Every row comes from one small tree of marks. Brackets hold a mark, then the marks that hang from it, in alphabetical order. Every link used is in the known rows. Which tree was each row made from?
Known rows:
[fogare [kelun tufiv] morik]: [5.4 -11.4 4.6 10.6 2.2 0.3 23.5 -4.5 -20.2 27.9 -13.5 -18.0 15.1 9.6 -15.9 39.1 19.5 3.1 -5.9 37.8 -16.0 -0.6]
[meput [morik fogare tufiv]]: [-3.7 4.2 -0.2 3.9 -7.9 0.5 37.8 16.4 3.1 22.0 -1.1 -23.7 25.5 -7.3 -26.3 51.9 41.7 7.1 -10.3 10.5 -31.6 -20.5]
[fogare morik]: [5.4 -17.1 11.6 17.4 -5.2 -7.2 42.3 -4.8 5.5 22.9 -7.9 -23.5 24.6 -9.7 -15.1 49.7 30.2 0.9 6.5 31.5 -20.1 -9.5]
[fogare [kelun [rega konit]] morik]: [19.7 -9.0 3.3 13.1 -1.3 -16.7 7.9 -11.1 -15.2 26.5 -29.2 -26.0 16.2 -14.4 -14.8 33.0 14.4 1.0 11.0 39.7 -12.5 -11.7]
[kelun fogare]: [-0.9 -22.9 15.5 15.4 -5.0 -3.7 39.0 -5.2 1.1 21.6 -8.7 -25.7 22.6 -2.6 -12.0 36.8 38.7 -2.5 5.1 23.2 -28.1 0.6]
[konit [rega kelun]]: [4.7 -18.6 10.6 25.2 -0.9 -12.1 24.4 -16.2 7.3 14.3 -18.0 -30.0 30.1 15.8 -1.5 55.5 37.0 2.6 26.7 27.3 -23.7 0.7]
[tufiv [morik [fogare kelun] meput]]: [-6.1 19.4 -13.3 2.5 -10.3 7.6 43.8 20.8 -15.9 29.5 -11.7 -23.7 32.2 -5.7 -26.4 53.9 38.2 -8.7 -10.3 16.5 -18.4 -18.8]
[meput morik]: [6.0 -11.0 18.1 17.1 -9.7 -7.5 33.3 -9.5 -0.5 12.5 -5.5 -25.8 20.4 -0.3 -15.1 51.3 31.4 7.9 2.8 22.0 -37.3 -12.8]
[meput [morik [fogare [kelun rega]]]]: [1.1 3.9 -1.1 7.4 6.6 -9.7 16.9 0.0 -16.7 20.9 -23.1 -26.9 22.5 -10.5 -26.5 41.0 35.0 8.8 0.6 21.3 -30.9 -11.1]
[tufiv [morik [fogare [kelun rega]] meput]]: [-1.5 26.3 -19.0 1.5 -7.0 3.6 27.8 23.0 -12.0 22.7 -18.3 -24.3 23.1 -15.9 -21.0 38.1 41.7 -4.5 -3.1 14.7 -17.2 -18.3]
[kelun fogare tufiv]: [-1.1 -21.5 12.0 10.3 -3.0 3.9 26.5 -1.8 -5.2 18.0 -3.0 -22.1 12.6 12.4 -10.2 20.5 36.7 -1.7 -0.3 28.4 -22.7 7.7]
[rega konit]: [16.8 -25.3 10.2 25.4 -10.6 -13.3 24.2 -10.3 -0.7 18.2 -3.3 -30.1 17.9 0.0 -7.8 41.8 30.2 -6.8 6.3 28.4 -21.6 -10.4]
[morik [fogare [kelun rega]] meput tufiv]: [3.2 25.0 -15.3 5.0 -15.1 3.5 22.6 28.9 -13.4 16.9 -11.8 -18.7 20.6 -12.2 -11.7 36.8 45.7 -2.1 -7.7 5.5 -19.9 -12.6]
[meput [morik [fogare [kelun rega]] tufiv]]: [1.0 15.2 -4.6 1.4 -3.2 -3.3 16.7 16.5 -13.3 22.9 -18.0 -22.9 19.1 -13.9 -24.7 41.0 35.3 10.9 -7.2 11.7 -28.2 -17.3]
[kelun rega]: [11.0 -14.8 6.6 24.5 -7.4 -13.0 21.3 -3.2 5.0 8.8 -9.3 -26.8 10.9 -6.7 -2.9 31.9 41.0 1.0 12.3 21.1 -25.9 -4.9]
[tufiv [morik fogare meput]]: [-6.1 14.1 -11.9 4.0 -15.0 7.9 49.4 23.6 5.9 22.8 -2.8 -26.2 30.4 -10.8 -21.7 49.5 48.9 -8.2 -3.3 13.7 -19.1 -21.4]
[rega [kelun fogare [tufiv morik]] konit]: [-0.5 -10.2 7.2 -6.2 -2.4 4.6 15.0 -4.4 -5.8 18.7 -19.8 -29.9 16.8 8.7 -18.9 30.4 32.9 -1.6 -1.3 37.7 -12.6 -1.0]
[meput [morik [fogare kelun]]]: [-4.4 -3.9 2.9 7.4 2.8 -5.5 33.2 -1.9 -21.1 28.3 -14.7 -24.9 30.7 -1.8 -30.6 56.5 33.2 4.6 -7.5 21.9 -32.2 -11.4]
[kelun [fogare morik]]: [-1.8 -17.3 14.1 6.4 -3.4 -1.2 43.7 -4.5 4.6 30.7 -17.4 -23.8 27.6 -11.4 -20.7 39.5 31.0 0.5 8.9 33.3 -21.0 -1.6]
[meput [morik fogare]]: [-4.9 -8.0 3.7 9.9 -0.5 -4.2 37.7 1.4 -0.2 20.9 -6.0 -28.6 28.9 -5.6 -27.0 49.9 42.5 4.3 1.0 19.8 -33.9 -13.3]
[fogare [kelun [rega konit] tufiv] morik]: [17.7 -8.1 -2.7 7.4 2.3 -9.0 -4.0 -7.0 -20.4 24.0 -22.8 -23.0 6.9 -1.1 -11.7 16.8 12.6 3.8 5.6 44.2 -7.1 -4.6]
[rega [kelun [fogare morik]]]: [-5.4 -16.6 20.4 1.0 -0.1 -2.5 40.7 -12.6 2.9 18.3 -29.6 -25.2 35.9 -9.2 -19.3 51.9 40.8 2.8 10.5 37.4 -21.9 7.1]
[konit [rega [kelun [fogare [morik meput]]]]]: [-4.9 7.3 9.1 1.9 -12.2 2.9 35.7 -7.4 6.5 23.8 -33.4 -24.6 42.5 2.5 -7.2 47.2 34.4 6.6 33.3 33.2 -19.9 2.0]
[kelun [rega konit] tufiv]: [18.9 -18.2 -0.3 18.8 -6.5 -9.9 -3.9 -6.4 -3.4 10.0 -3.4 -27.8 -0.7 6.0 -0.8 10.5 29.7 -1.4 8.9 32.4 -14.0 -5.2]

Write each row's tree:
[-8.6 13.7 4.3 -10.8 -14.9 18.0 31.5 7.9 -4.5 7.3 -15.9 -21.5 23.4 10.4 -10.9 35.5 46.0 1.0 -3.6 25.0 -19.2 -0.2] -> [rega [kelun fogare [tufiv [morik meput]]]]
[4.7 -0.8 -18.4 0.7 2.9 -1.5 5.9 16.7 2.2 23.9 -7.9 -33.2 7.1 -7.2 -22.1 11.7 34.9 -4.1 0.9 30.4 -6.2 -16.4] -> [kelun [rega konit] [tufiv [morik fogare]]]
[6.6 14.2 1.7 8.9 -28.0 6.4 43.6 17.1 6.1 17.3 -3.6 -14.0 25.8 -11.3 -8.1 48.8 34.7 2.5 -2.0 16.7 -19.5 -19.0] -> [fogare [morik meput tufiv]]
[-3.3 -8.1 -8.5 -3.8 3.6 3.4 19.9 6.5 -4.5 19.2 -10.9 -33.1 21.9 4.5 -24.7 40.6 42.1 -6.0 -6.4 32.9 -7.8 -9.2] -> [rega [kelun [tufiv [morik fogare]]] konit]
[5.5 -1.4 5.9 10.3 -8.7 -2.6 35.4 8.1 -11.4 30.5 -15.8 -15.5 22.9 -6.9 -18.1 54.5 20.7 3.0 -10.9 23.2 -16.8 -13.9] -> [fogare kelun [morik tufiv]]
[9.7 -9.3 -14.1 9.0 7.3 -7.7 -4.4 3.3 -24.0 24.2 -13.5 -27.6 9.0 2.7 -17.0 15.2 30.9 -5.6 -1.9 31.0 -10.6 -2.2] -> [morik [fogare [kelun [rega konit] tufiv]]]
[-7.3 -13.3 8.8 0.1 5.7 3.2 19.6 -11.4 3.9 27.6 -29.5 -24.8 27.7 17.4 -12.6 30.6 28.5 9.5 26.6 44.0 -12.5 10.6] -> [konit [rega [kelun [fogare morik] tufiv]]]
[7.5 10.2 -2.4 -0.1 -20.0 8.0 14.0 1.1 -7.3 5.5 -10.0 -25.7 18.1 13.1 -6.8 41.0 35.6 -3.4 -1.9 30.4 -14.1 -11.0] -> [rega [kelun [tufiv [morik meput]]] konit]
[10.6 -10.2 1.5 17.8 1.4 -6.1 0.9 -2.6 -20.7 12.8 -11.7 -21.2 1.3 10.2 -3.9 20.8 28.9 2.4 -0.4 27.0 -18.7 1.1] -> [fogare [kelun rega tufiv]]
[-7.0 -8.9 4.5 0.1 -2.5 10.4 30.9 10.0 0.0 25.6 -5.9 -24.2 11.1 6.0 -19.7 22.1 32.0 -1.5 -4.8 27.4 -17.8 -6.6] -> [kelun fogare [tufiv morik]]
[-2.9 6.6 -13.1 7.3 -7.5 10.2 26.4 12.6 -27.6 19.8 -2.7 -18.6 22.9 12.6 -14.9 35.9 43.1 -6.9 -10.9 20.7 -19.0 -2.1] -> [morik [fogare [kelun tufiv]] meput]
[-5.2 -14.1 13.4 6.4 4.5 -5.0 32.7 -14.7 10.6 30.4 -35.4 -29.1 39.8 2.5 -15.1 46.6 29.7 7.1 31.4 38.5 -18.0 4.3] -> [konit [rega [kelun [fogare morik]]]]
[-5.4 -2.4 10.0 1.4 -3.9 0.4 32.9 2.5 13.2 30.8 -31.6 -23.9 35.7 1.0 -14.0 47.1 28.4 9.9 22.8 29.4 -15.0 -2.1] -> [konit [rega [kelun [fogare [morik tufiv]]]]]
[6.9 6.9 4.0 11.5 -15.9 -0.3 39.1 -0.5 -16.9 22.1 -16.8 -15.7 29.9 -4.8 -11.8 54.6 25.7 -0.7 0.9 28.7 -21.0 -10.1] -> [fogare kelun [morik meput]]
[-5.9 11.2 -0.3 -3.6 -18.3 18.4 33.7 17.7 -3.8 19.1 -4.9 -19.5 15.8 7.2 -13.3 21.9 37.3 -2.1 -6.0 22.2 -19.2 -8.6] -> [kelun fogare [tufiv [morik meput]]]
[-1.4 2.8 9.0 3.1 -18.0 6.0 47.8 1.9 1.7 23.7 -15.2 -18.5 32.5 -11.2 -13.7 38.1 34.7 -0.7 9.0 29.0 -22.5 -5.3] -> [kelun [fogare [morik meput]]]
[11.4 -17.2 5.4 9.6 -3.2 -4.4 -2.1 -4.5 -5.3 15.4 -13.1 -27.7 2.9 1.7 -6.3 -0.2 31.6 -0.4 11.2 33.2 -16.7 2.0] -> [kelun fogare [rega konit] tufiv]
[-1.9 6.0 -5.4 0.9 8.5 -1.7 4.2 3.7 -22.8 19.8 -18.5 -24.0 11.1 4.1 -23.4 24.4 34.6 10.6 -4.3 24.1 -25.5 -4.9] -> [meput [morik [fogare [kelun rega tufiv]]]]
[-2.0 19.8 -4.5 -5.8 -17.2 13.1 17.8 18.6 0.7 12.2 -13.0 -22.2 8.0 -1.9 -8.0 7.0 38.7 2.6 3.4 22.6 -17.8 -8.0] -> [kelun fogare rega [tufiv [morik meput]]]
[19.7 -11.7 -2.2 17.5 -1.0 -9.6 -9.4 -6.9 -25.3 16.1 -14.0 -24.5 -0.2 9.2 -3.8 14.3 21.1 -1.4 2.3 33.8 -13.8 -2.6] -> [fogare [kelun [rega konit] tufiv]]
[7.8 -4.0 -0.8 -1.1 -2.9 0.3 2.3 6.7 -0.6 22.8 -16.3 -29.6 1.8 -2.5 -15.6 2.0 25.1 0.9 6.2 32.8 -9.8 -9.4] -> [kelun fogare [rega konit] [tufiv morik]]
[2.8 16.1 -5.3 4.4 -16.1 12.2 25.0 13.7 -21.4 18.9 -6.5 -17.2 12.5 14.4 -11.1 39.1 26.3 -3.7 -13.7 21.8 -17.3 -12.2] -> [fogare [kelun [tufiv [morik meput]]]]
[-4.7 -2.4 -1.1 1.9 6.4 3.2 20.4 2.0 -26.8 25.5 -9.5 -22.8 20.9 11.8 -28.9 39.8 31.6 6.3 -12.5 26.1 -27.0 -6.1] -> [meput [morik [fogare [kelun tufiv]]]]
[1.3 -7.2 -11.5 9.1 10.1 -3.2 8.2 8.0 -20.5 20.9 -11.7 -23.4 9.4 3.3 -15.5 20.3 40.6 -2.5 -5.4 23.6 -14.6 0.7] -> [morik [fogare [kelun rega tufiv]]]
[1.9 -17.6 4.9 19.4 0.8 -3.4 13.0 -13.1 1.7 12.1 -12.6 -26.7 20.0 30.8 1.1 39.5 35.3 4.1 20.2 31.0 -18.2 5.0] -> [konit [rega [kelun tufiv]]]
[2.7 -14.3 7.1 9.3 -0.2 -0.6 10.5 -0.1 -2.1 11.6 -10.8 -22.9 4.7 2.8 -5.5 5.6 40.2 3.6 7.8 27.1 -20.5 5.1] -> [kelun fogare rega tufiv]
[10.8 5.4 1.6 10.2 -6.3 -7.2 19.3 11.0 -9.0 23.8 -22.7 -17.3 14.4 -16.7 -14.4 38.1 23.0 6.6 -1.6 24.2 -14.6 -13.4] -> [fogare [kelun rega] [morik tufiv]]
[9.8 16.1 -4.6 5.2 -10.4 3.0 10.8 5.3 -19.5 14.4 -20.2 -14.5 11.3 0.8 -4.6 23.1 26.3 6.5 3.3 31.4 -14.5 -4.4] -> [fogare [kelun rega tufiv] [morik meput]]
[10.3 0.2 -13.8 10.7 -2.6 -9.5 8.3 16.4 -15.5 27.9 -15.0 -26.1 15.6 -13.2 -18.6 30.0 32.4 -4.3 -5.6 17.2 -12.4 -14.2] -> [morik [fogare [kelun [rega konit]]] tufiv]
[-5.7 4.7 9.0 -9.2 -12.2 14.3 30.1 -1.7 -6.9 9.7 -21.5 -17.5 30.4 4.8 -9.0 35.8 43.0 5.2 4.4 36.2 -19.0 8.7] -> [rega [kelun [fogare [morik meput]] tufiv]]
[11.9 -18.8 8.6 13.7 -5.9 -12.7 10.2 -7.6 2.0 19.3 -18.6 -30.9 13.9 -12.1 -7.6 15.2 32.9 -2.7 17.1 29.9 -21.2 -2.0] -> [kelun fogare [rega konit]]
[-11.4 -3.7 -6.3 -4.5 6.5 8.4 31.5 10.8 0.1 17.3 -8.9 -28.6 23.1 5.9 -25.3 46.5 50.9 -3.9 -9.4 25.3 -13.5 -5.7] -> [rega [kelun [tufiv [morik fogare]]]]
